(in the rows, 128 means zero)
Known rows, with every step that occurs:
x > h > e > p: [ 94 143 119 176 134  73 155 141 112 131  72  97 108  88 164 109 131 125
 103 121 121  87 156 141 145 132  90 145]
z > x > h > e > p: [109 128 126 164 134  83 162 138  86 141  81  82  79  95 149 159 148 126
 103 121 139  76 146 147 117 173 128 124]
j > p: [104 133 103 179 149 111 105 127 158 102  88  82 146 114 138 105 124 151
 107 115  86  89 150 111  95 138 129  79]
w > p: [ 77 161  79 168 169  98 100 143 123  96  90  47 147 148 114 124 145 141
  98 115 106 118 154 113 103 138 117  83]
z > x > h > e: [ 96 118 105 173 152  76 133 148  78 159  63 110  51  91 119 139 120  99
 115 141 160 103 148 163 105 164 139 116]
p > e > f: [ 72 130 155 186 104 128 138 115 116 143 130 122 110 102 127 131 120 105
 156 128 151 148 106  94 109 126 121 115]
m > w > p > j > f > e: [155 130 109 140 148 180  86 135 102 138 216 169 161 131 104  95 122  93
 101 113 129 189 122 121 176 145 129 165]
j > f > e: [105 115  95 186 124 131  87 106 136 116 121 175 138 114  81 107 122  98
 116 144 113 154 118 133 164 124 129 109]
e > f > j: [103 136 149 142 109 142 123 119 176 131 146 179 132 144 103  93 134 129
 136 157 125 162 101 140 122  99 133 113]
z > x > h > e > f > j > p > w: [139  88 163  88  78  99 166 163 117 176 176 181  92 108 122 115 180 150
 121 120 155 121 142 180 141 127 190 164]
j > f: [100 126 102 191 128 120 102 123 145  92 110 103 156 113 106  90 106 100
 120 171  93 113 112 104 111 114 147  87]
h > x > z > e > f > j: [165 130 151  74 113 100 141  91 121 154 123 169  57 109  96 166 181 175
 172 146 183 152  86 156 165 117 161 154]
h > e > p > j: [122 139 169 129 141 144 129 109 140 149 126 144 131 129 160 141 120 107
 107 154 133 119 114 146 127 153  79 181]
x > z > e > p > w > f: [217 149  84  51 137 145 118 139 111  52 125  65 155 126 116 170  92 149
 156 133 113  78 123 102 139 134 127 162]
z > e: [124 131  99 135 157  95  98 104 106  91  79 127 120 138 102 146  75 105
 147 133 116 125 138 119 122 150  93 114]
z > e > f: [121 126 138 134 109  71 121 102 119  89 102 142 120 111 110 145 112 115
 172 148 123 134 124  99 126 131 125 142]
e > f > j > p > w: [134 113 152  92  86 154 130 134 180 120 193 163 168 153 119  81 149 157
 128 126 103 135 139 132 127  93 162 131]
z > x > h > e > p > w > m > j: [140 113 110  66 151 121 161 153  61 147  98  53 132 169 193 177  96  95
 120 131 144  99 168 126  77 150 127 122]
e > f: [ 93 144 132 174 114 104 122 119 153  98 105 114 134 113 126 102 127 121
 148 158 117 129 127  99  98 124 142 108]
m > j: [106 152  90 139 171 129  84 130 113 131  89 102 148 139 146  91  56  95
 134 149 106 131 144 120  76 142 112 109]
p > w: [102 137  73 119 140 153  97 125 128  85 128  84 151 165 112  91  71  94
 124 151 108 123 168 113 100 133 122  93]
f > j: [104 137 110 135 156 167  99 120 165 129 126 156 126 163  91  95  98 114
 111 142 116 158 119 158 121 121 100  85]
f > e > p > w > m: [126 116  95  99 146 177 120 101 141  82 123  94 169 209 132 172 115 114
 114 108 120 146 170 105 139 128  84  81]
x > z > e > f > j: [161 129 126  73 118 102 126  97 156 112 141 201  93 111  94 143 141 175
 163 134 149 143  91 154 180 121 111 161]
z > x > h > e > p > j > f: [133  95 171 160 113 131 167 133 107 175 156 133 104  73 151 139 161 102
 104 154 138  95  88 158 131 168 153 177]
w > f > j > p: [161 134 138 148 149 178 103 174 183 130 116 136 158 130 102 109 122 147
 117 132  93 134  92 141 101  96 148 102]

Rows:
[126  98 177 140  93  76 163 156 134 192 128 187  69  79 129 127 201 165
 119 115 152 120 114 179 139 133 178 148] | z > x > h > e > f > j > p
[ 94 122  77 189 164 120 126 141 108 130  87  63  75  94 118 116 114 113
 121 120 133 109 151 140  82 176 147  71] | z > x > h
[135 135 128  58 146 126 132 130  95 116  94  83 187 207 192 162  72  92
 121 157 121 110 162 105  93 111  91 133] | h > e > p > w > m > j
[128 129 120 136 124 142 109 108 121 128 146 153 178 126 140 113 116 114
 115 127  91 133 120 116 151 137 120 148] | m > j > f > e > p
[163 139 133  89 116 165 149 193 131 147 143 139 147 130 116  97 109 104
 118 143 127 129 122 172 149  86 121 177] | x > h > e > p > w > f > j
[194 139 149 138 145 232 114 180 113 157 186 151 140 131 113 106  64  99
 134  99 124 161  94 106 119 109 138 112] | m > w > f > j > p > e
[107 143 105 152 138 141 112  98 144 105 115 128 134 145 120 141 135 134
 105 103 113 130 149 123 150 152  86 112] | f > e > p
[107 112 171 151  87  68 159 156 162 181 122 206  99  69 141  77 184 163
 118 113 140 130 123 175 165  90 137 168] | x > h > e > f > j > p
[115 122 120 171 112 140 117  97 147 102 139 147 165 124 112 129 153 126
 104 124  91 126 120 113 168 129 121 119] | j > f > e > p
[181 120 172  85 107  85 149  97 139 155 125 160  72  93 120 166 214 216
 162 111 163 123  94 145 165 112 180 153] | h > x > z > e > f > j > p
[122 130 138 135 150 195 108  88 160 147 165 171 130 141 133 138 132 121
 109 106 131 162 124 144 156 167  69 159] | f > e > p > j
[131  90 155  97  94 105 168 161 165 155 130 169 129 138 153 108 165 140
 125 124 148 149 145 153 151  65 133 138] | x > h > e > f > j > p > w > m
[185 126  76  43 154 125 140  91 125  42 105  52 150 179 150 202 105 160
 141 112 124  81 151  93 145 134  83 104] | x > z > e > p > w > m
[137 139  98  73 161 170 123 124 122  87 117  35 205 212 188 143  70 105
 127 139  90 112 168  80  66 122 102  89] | e > p > w > m > j
[ 94 118 145 175 106  52 152 150  90 159  84 127  61  69 129 134 156 116
 141 154 166 112 130 148 112 150 168 141] | z > x > h > e > f
[153 141  90 111 165  84 117  93  84 125  61  85  55 102 111 175 135 154
 159 136 169 108 121 131 137 154 143 118] | h > x > z > e
[139  99 178  79  93 119 144 138 170 136 137 184 159 184 140 148 156 138
 126 152 142 147 129 135 136  66 136 127] | h > e > f > j > p > w > m
[ 90 119 170 193  96 114 147 123 132 144 137 121 126  85 149 130 154 148
 143  92 129 119 114  87 113 128 141 114] | j > p > e > f
[ 77 140 166 144 111 138 146 137 123 170 182 150 120 145 103 145 180 145
 125  88 158 182  94 130 142 108 121 126] | w > p > e > f > j
[102 128 173 158 113 117 137 137 105 174 139 128 142  90 180 118 119 137
 157  96 123 128 117  92  92 134 140 142] | m > j > p > e > f
[125 155 153 119 110 167 146 150  90 154 220 145 134 157 114 111 134 117
 129  84 150 186 114  99 151 112 128 131] | m > w > p > e > f > j
[119 145  96 109 131 160 126 115 131  70 146  56 179 170 140 112  97 119
 113 131  88  89 170  96 104 132 118 104] | e > p > w
[195 111 151  32  96 110 152 104 126 146 174 151  93 121 111 152 195 202
 167 114 162 124 117 148 172 107 194 166] | h > x > z > e > f > j > p > w
[217 152 139 121 150 250  97 145 127 127 193 159 159 135 127 117  71  81
 134 125 121 176 105 105 140 150 109 175] | m > w > f > e > p > j
